Each row comes from the steps of one path. Every step used is in the known rows, and no mark comes twice. Write the path behind each row, first mark first.
(in the rows, 128 means zero)
Known rows
U/R/S/P: [133,102,114,81,142,99,105,155,97,86,85,132,114,161,154,134,67,138,87,71,129,129,136,137,194,106,130,113,151,116,85,118,117,133]
L/Q: [135,128,125,152,128,120,129,148,122,113,112,106,135,157,144,157,122,128,103,111,113,140,110,134,138,148,129,129,113,118,94,107,136,132]
R/U: [135,123,160,109,103,99,126,135,118,138,149,111,98,119,110,179,106,133,123,150,98,121,140,117,138,116,122,148,138,115,125,141,134,113]
G/V/K/J: [127,173,134,154,125,140,158,133,150,188,141,71,155,99,126,141,151,159,44,125,169,164,147,134,151,92,137,135,141,150,146,121,142,139]
P/K: [117,133,150,131,120,123,132,121,136,131,156,134,116,82,100,119,83,150,112,139,134,128,114,143,107,97,114,115,122,132,122,119,141,158]
S/P/L/V: [125,125,129,131,137,84,150,124,120,89,136,140,130,102,100,104,98,94,128,84,142,103,88,179,156,100,125,89,117,96,85,110,125,115]
V/C: [123,137,142,119,133,130,143,98,135,143,139,95,99,131,148,119,206,138,132,154,147,134,124,107,141,112,131,133,129,155,154,108,110,155]
G/V/C: [132,133,154,140,131,121,155,100,145,183,123,87,137,108,160,133,188,136,97,123,159,165,104,112,161,100,132,108,133,165,175,111,127,163]
S/P: [135,107,140,106,126,92,131,146,146,103,128,131,136,121,122,106,114,100,141,91,124,103,103,148,155,119,134,91,131,111,112,112,127,131]
F/R: [132,115,126,131,143,118,168,135,81,143,134,103,118,111,133,129,101,118,132,132,110,137,132,144,129,128,126,110,128,122,116,147,138,148]
R/F: [118,125,123,124,137,121,125,166,116,141,135,118,120,116,113,143,121,148,144,126,128,148,160,124,123,114,108,113,115,151,129,121,165,120]
K/U/R/S/P/L/Q: [130,103,128,104,149,88,131,126,29,89,64,121,130,179,118,154,92,151,63,87,116,141,139,157,151,105,122,86,121,109,78,108,115,112]
Y/F: [140,117,144,125,141,135,130,146,111,142,123,119,102,112,104,125,112,158,131,122,141,133,135,139,149,148,121,140,133,125,139,89,109,115]
F/K/U/R/S: [140,120,129,129,149,134,129,126,78,139,93,102,103,153,135,178,116,168,80,114,114,156,156,103,117,116,101,110,135,98,123,119,139,110]
R/K/Q/S/P/L/V: [142,168,118,209,121,130,149,171,84,55,133,113,109,101,108,157,102,125,142,112,126,136,87,149,167,103,117,123,115,77,72,96,145,104]
G/V/K/U: [124,157,151,153,141,120,162,115,122,186,123,73,152,101,119,140,163,149,67,135,150,170,142,126,155,101,122,102,119,157,154,110,133,117]
F/K: [151,131,142,156,134,139,136,133,155,152,139,108,106,112,133,154,127,136,123,121,128,136,132,105,94,130,108,122,131,103,134,116,142,125]
U/R/S/P/K/F: [127,122,117,98,135,80,99,157,84,83,101,143,120,148,130,154,48,156,79,89,142,133,143,147,191,87,124,93,150,115,68,111,128,149]
S/P/K/F/R: [125,125,147,126,129,58,144,152,108,106,159,134,133,94,92,126,69,120,129,117,126,113,108,169,156,89,118,61,128,108,88,115,148,164]
S/P/L: [143,109,144,116,132,83,141,138,127,100,129,154,133,110,99,107,87,98,130,86,154,99,105,173,125,102,122,70,123,111,90,113,111,130]
P/K/U: [103,126,155,129,120,121,142,101,90,132,138,124,126,97,81,125,105,162,94,158,113,137,124,146,97,94,111,100,118,127,136,118,144,142]
Q/S/P/K/F/C: [138,136,149,162,119,107,114,156,106,95,143,100,109,90,103,149,110,109,165,124,150,119,106,138,186,118,140,99,128,93,93,90,139,115]
F/K/J: [140,148,123,149,120,155,145,141,145,151,135,93,112,127,131,165,135,158,75,132,132,136,142,124,88,116,119,147,146,92,132,134,152,134]
V/K/Q: [117,184,139,173,119,137,155,150,129,131,136,94,123,112,133,128,133,167,102,141,161,129,150,102,150,102,119,144,109,139,93,104,138,111]
S/P/L/Q: [145,107,144,134,133,78,141,148,120,94,115,141,135,127,106,126,86,98,112,77,143,104,90,178,132,116,120,71,116,106,66,103,116,129]
G/V/K: [133,165,148,161,136,124,151,130,159,185,136,80,149,85,130,137,144,139,83,116,169,162,135,119,155,107,124,115,132,160,144,107,132,131]
Y/F/K/U/R/S/P: [154,98,159,115,157,116,129,155,75,136,90,103,87,133,102,153,92,176,93,94,123,141,140,126,158,131,103,111,143,91,121,72,117,105]
U/R/K/F/C: [139,146,61,134,133,110,113,156,94,99,119,107,93,149,122,192,119,178,113,107,134,144,160,138,169,136,98,113,128,116,110,134,113,119]
S/P/L/Q/K/U: [152,115,152,134,131,56,152,127,90,102,125,132,153,121,99,113,98,96,109,89,123,113,95,190,123,105,122,62,104,100,80,102,134,107]
Y/F/K/Q/S: [161,137,170,196,136,160,137,174,89,136,107,101,90,99,125,160,110,162,128,116,158,140,120,114,141,147,105,154,129,92,119,70,140,103]
V/K/Q/S: [124,194,148,205,123,152,147,160,106,121,135,82,119,101,144,134,144,146,120,148,172,139,143,100,164,114,127,161,112,129,86,94,140,102]
F/C: [147,107,119,117,119,130,137,128,146,151,114,85,89,111,114,152,139,156,161,125,120,117,127,97,141,148,135,113,121,124,128,118,119,89]
S/P/L/V/C: [121,130,136,131,139,85,155,111,125,93,140,119,119,105,107,96,134,104,132,99,149,109,86,170,161,91,126,90,117,107,100,102,119,131]
F/K/Q: [147,140,151,189,120,140,147,152,130,132,119,117,116,113,148,168,108,154,109,116,136,133,113,99,101,118,107,130,120,98,107,111,158,119]
R/K: [146,148,108,141,131,133,135,152,141,107,150,116,102,122,96,159,124,142,131,138,99,137,130,123,120,125,112,118,132,113,127,116,126,132]
L/Q/S/P/K: [139,132,155,178,126,115,122,159,108,85,125,89,130,124,136,144,102,97,120,102,123,133,79,153,168,137,138,118,115,96,71,82,147,134]
Y/F/K: [159,120,159,146,147,144,134,151,126,161,126,106,87,101,105,150,111,161,128,119,140,137,134,122,124,149,100,137,137,105,146,80,123,113]
V/G: [131,103,154,128,130,153,148,130,132,154,136,141,118,130,149,130,137,137,150,147,145,149,118,119,197,115,146,106,136,127,166,124,110,152]

Which path is each row?
[142,165,170,204,126,114,161,152,115,146,121,94,154,76,135,141,119,126,86,94,198,150,108,136,175,87,126,98,119,135,100,93,138,122] : G/V/K/Q/S/P/L
[155,112,121,109,138,75,117,148,79,92,87,133,129,150,150,134,49,124,78,60,132,131,126,165,175,97,126,96,134,106,55,107,128,126] : U/R/S/P/L/Q/K
[109,104,100,99,137,119,131,128,47,132,89,86,108,149,116,153,146,186,109,112,112,155,174,130,135,130,100,99,99,140,144,137,136,91] : K/U/R/F/C
[145,130,153,155,136,124,124,145,90,92,126,130,123,110,120,122,114,70,155,103,168,116,99,167,156,124,137,106,129,98,90,101,121,112] : Q/S/P/L
[155,128,131,144,134,82,141,114,48,114,97,135,136,142,118,153,79,135,67,104,133,146,135,177,107,101,112,92,115,109,62,111,130,100] : P/L/Q/K/U/R/S
[140,131,149,149,133,126,114,154,104,93,128,109,127,115,135,124,134,74,159,108,141,120,98,141,187,135,147,122,131,96,107,102,133,115] : Q/S/P
[125,123,159,115,115,45,146,157,101,108,175,125,118,86,81,155,58,126,120,133,116,108,117,164,161,82,120,71,136,102,83,120,153,155] : S/P/K/F/R/U
[146,128,141,170,131,121,120,167,106,87,108,88,136,145,152,149,119,84,133,95,125,133,90,142,185,153,143,124,114,93,77,88,142,121] : L/Q/S/P
[143,145,115,141,151,78,140,153,55,124,120,127,123,143,114,187,88,144,118,159,122,151,166,128,169,103,131,99,155,108,67,134,151,131] : K/F/R/S
[104,124,88,107,143,124,108,157,82,120,112,118,114,143,154,140,104,156,111,83,149,153,167,147,150,125,99,122,110,153,127,138,139,129] : U/R/F
[132,135,79,124,138,134,119,147,101,93,119,114,100,146,139,150,108,156,102,95,126,145,145,146,143,131,100,131,129,122,125,135,110,139] : U/R/K
[134,123,112,106,116,91,141,111,64,159,124,89,122,113,120,126,133,154,124,119,101,148,158,151,136,111,111,103,96,125,149,131,164,80] : Q/K/U/R/F/C
[129,184,157,197,124,127,152,160,99,106,135,100,117,94,125,127,122,129,118,123,190,123,131,125,159,99,122,126,110,118,60,85,129,102] : V/K/Q/S/P/L
[158,132,141,149,126,43,138,144,108,98,135,151,151,120,105,133,85,90,116,90,145,109,100,196,143,104,120,60,113,92,57,100,135,120] : S/P/L/Q/K/F
[98,114,101,104,146,117,125,130,34,120,92,110,127,158,121,143,138,169,92,110,123,161,177,151,129,123,100,110,104,143,148,140,140,113] : K/U/R/F
[103,100,140,96,131,78,130,144,91,101,132,122,126,104,93,109,82,146,100,90,119,125,124,168,145,89,106,67,107,128,119,106,148,145] : S/P/K/U/R/F
[144,134,119,130,151,57,139,164,65,114,122,129,129,142,109,177,79,127,123,143,118,136,150,135,184,96,135,80,158,102,57,125,151,132] : K/F/R/S/P
[135,187,112,152,133,102,135,142,141,158,150,78,98,112,97,170,159,173,134,166,170,132,178,100,164,121,119,116,122,136,94,104,123,91] : V/K/F/C
[114,93,138,90,123,82,133,145,98,113,124,98,111,97,87,120,85,164,120,92,115,121,122,153,150,98,106,58,106,123,116,102,141,129] : S/P/K/U/R/F/C
[127,181,154,191,123,137,147,167,112,110,134,83,123,104,137,126,138,133,125,127,171,126,130,109,185,105,132,143,112,116,79,86,141,103] : V/K/Q/S/P
[118,152,132,113,150,99,145,126,74,123,110,97,111,135,97,128,117,160,69,122,157,137,174,139,151,88,112,99,121,132,84,96,102,102] : V/K/U/R/S/P/L
[163,155,116,142,106,64,128,120,114,158,151,112,129,106,113,151,133,132,157,152,117,129,144,140,151,116,127,103,121,109,116,124,161,80] : Q/K/F/C
[125,106,123,87,134,100,108,149,99,87,103,131,110,137,140,128,42,153,82,79,130,128,127,139,177,90,127,102,145,119,82,108,123,153] : U/R/S/P/K
[111,105,144,98,125,85,137,126,100,94,127,125,130,111,102,102,86,138,96,94,117,117,110,175,145,95,118,73,116,113,119,110,131,151] : S/P/K/U/R
[151,171,120,152,117,63,123,117,106,147,160,140,156,112,124,138,129,112,136,152,127,132,147,157,145,102,126,113,128,112,116,127,166,102] : Q/K/F
[136,91,157,104,146,83,173,142,60,117,117,100,112,109,98,135,53,138,105,131,82,135,121,135,153,79,141,70,148,104,76,115,150,148] : F/R/S/P/K/U
[102,120,106,109,138,124,128,105,44,115,90,118,132,164,131,131,144,156,87,118,119,150,157,152,133,129,114,117,113,131,143,144,118,113] : K/U/R
[163,157,125,142,129,50,145,128,70,151,152,126,143,112,123,149,89,119,133,156,106,145,156,150,156,87,135,96,144,102,85,132,176,110] : Q/K/F/R/S
[119,124,99,128,148,128,115,164,97,140,116,105,101,130,153,161,98,162,109,79,151,156,169,131,123,127,80,119,114,136,133,131,147,130] : U/R/F/K
[154,150,156,213,124,157,136,159,105,124,113,104,112,109,159,176,122,138,127,121,146,141,110,91,118,128,112,145,124,88,100,107,162,109] : F/K/Q/S
[115,188,129,214,136,137,161,122,78,101,139,106,115,85,115,129,119,133,115,131,186,139,123,156,145,99,117,150,106,110,67,108,134,85] : P/L/V/K/Q/S
[138,142,113,141,135,125,145,131,96,111,133,105,111,138,74,158,146,155,123,155,79,148,140,127,113,120,108,107,122,110,141,120,127,112] : R/K/U
[141,98,155,101,149,84,167,155,88,120,128,108,107,99,110,131,37,130,112,121,90,129,115,131,156,86,140,77,151,104,70,111,147,158] : F/R/S/P/K
[141,141,152,194,113,123,137,163,69,77,104,139,137,112,142,134,104,108,133,94,165,116,90,146,157,106,136,116,116,94,65,103,140,110] : K/Q/S/P/L
[126,122,134,138,147,123,138,152,100,165,132,98,106,116,101,171,135,168,127,132,117,158,164,110,92,114,88,94,111,129,146,115,178,105] : R/F/K/U
[132,177,159,206,123,141,154,149,120,165,123,79,153,86,151,152,143,142,84,116,178,166,119,111,179,102,127,132,121,145,119,102,149,118] : G/V/K/Q/S
[138,141,100,169,131,125,128,169,62,55,104,129,109,132,143,155,85,136,105,73,154,136,118,165,159,113,99,116,117,102,84,117,113,126] : U/R/K/Q/S/P/L
[121,114,113,83,124,113,115,154,96,86,101,125,122,149,139,135,50,166,54,81,134,130,139,153,170,81,138,120,154,111,81,116,130,164] : U/R/S/P/K/J
[141,133,123,110,122,88,131,98,54,140,110,116,142,136,135,120,114,135,94,123,94,147,152,151,147,96,124,115,129,113,125,127,156,98] : Q/K/U/R/S
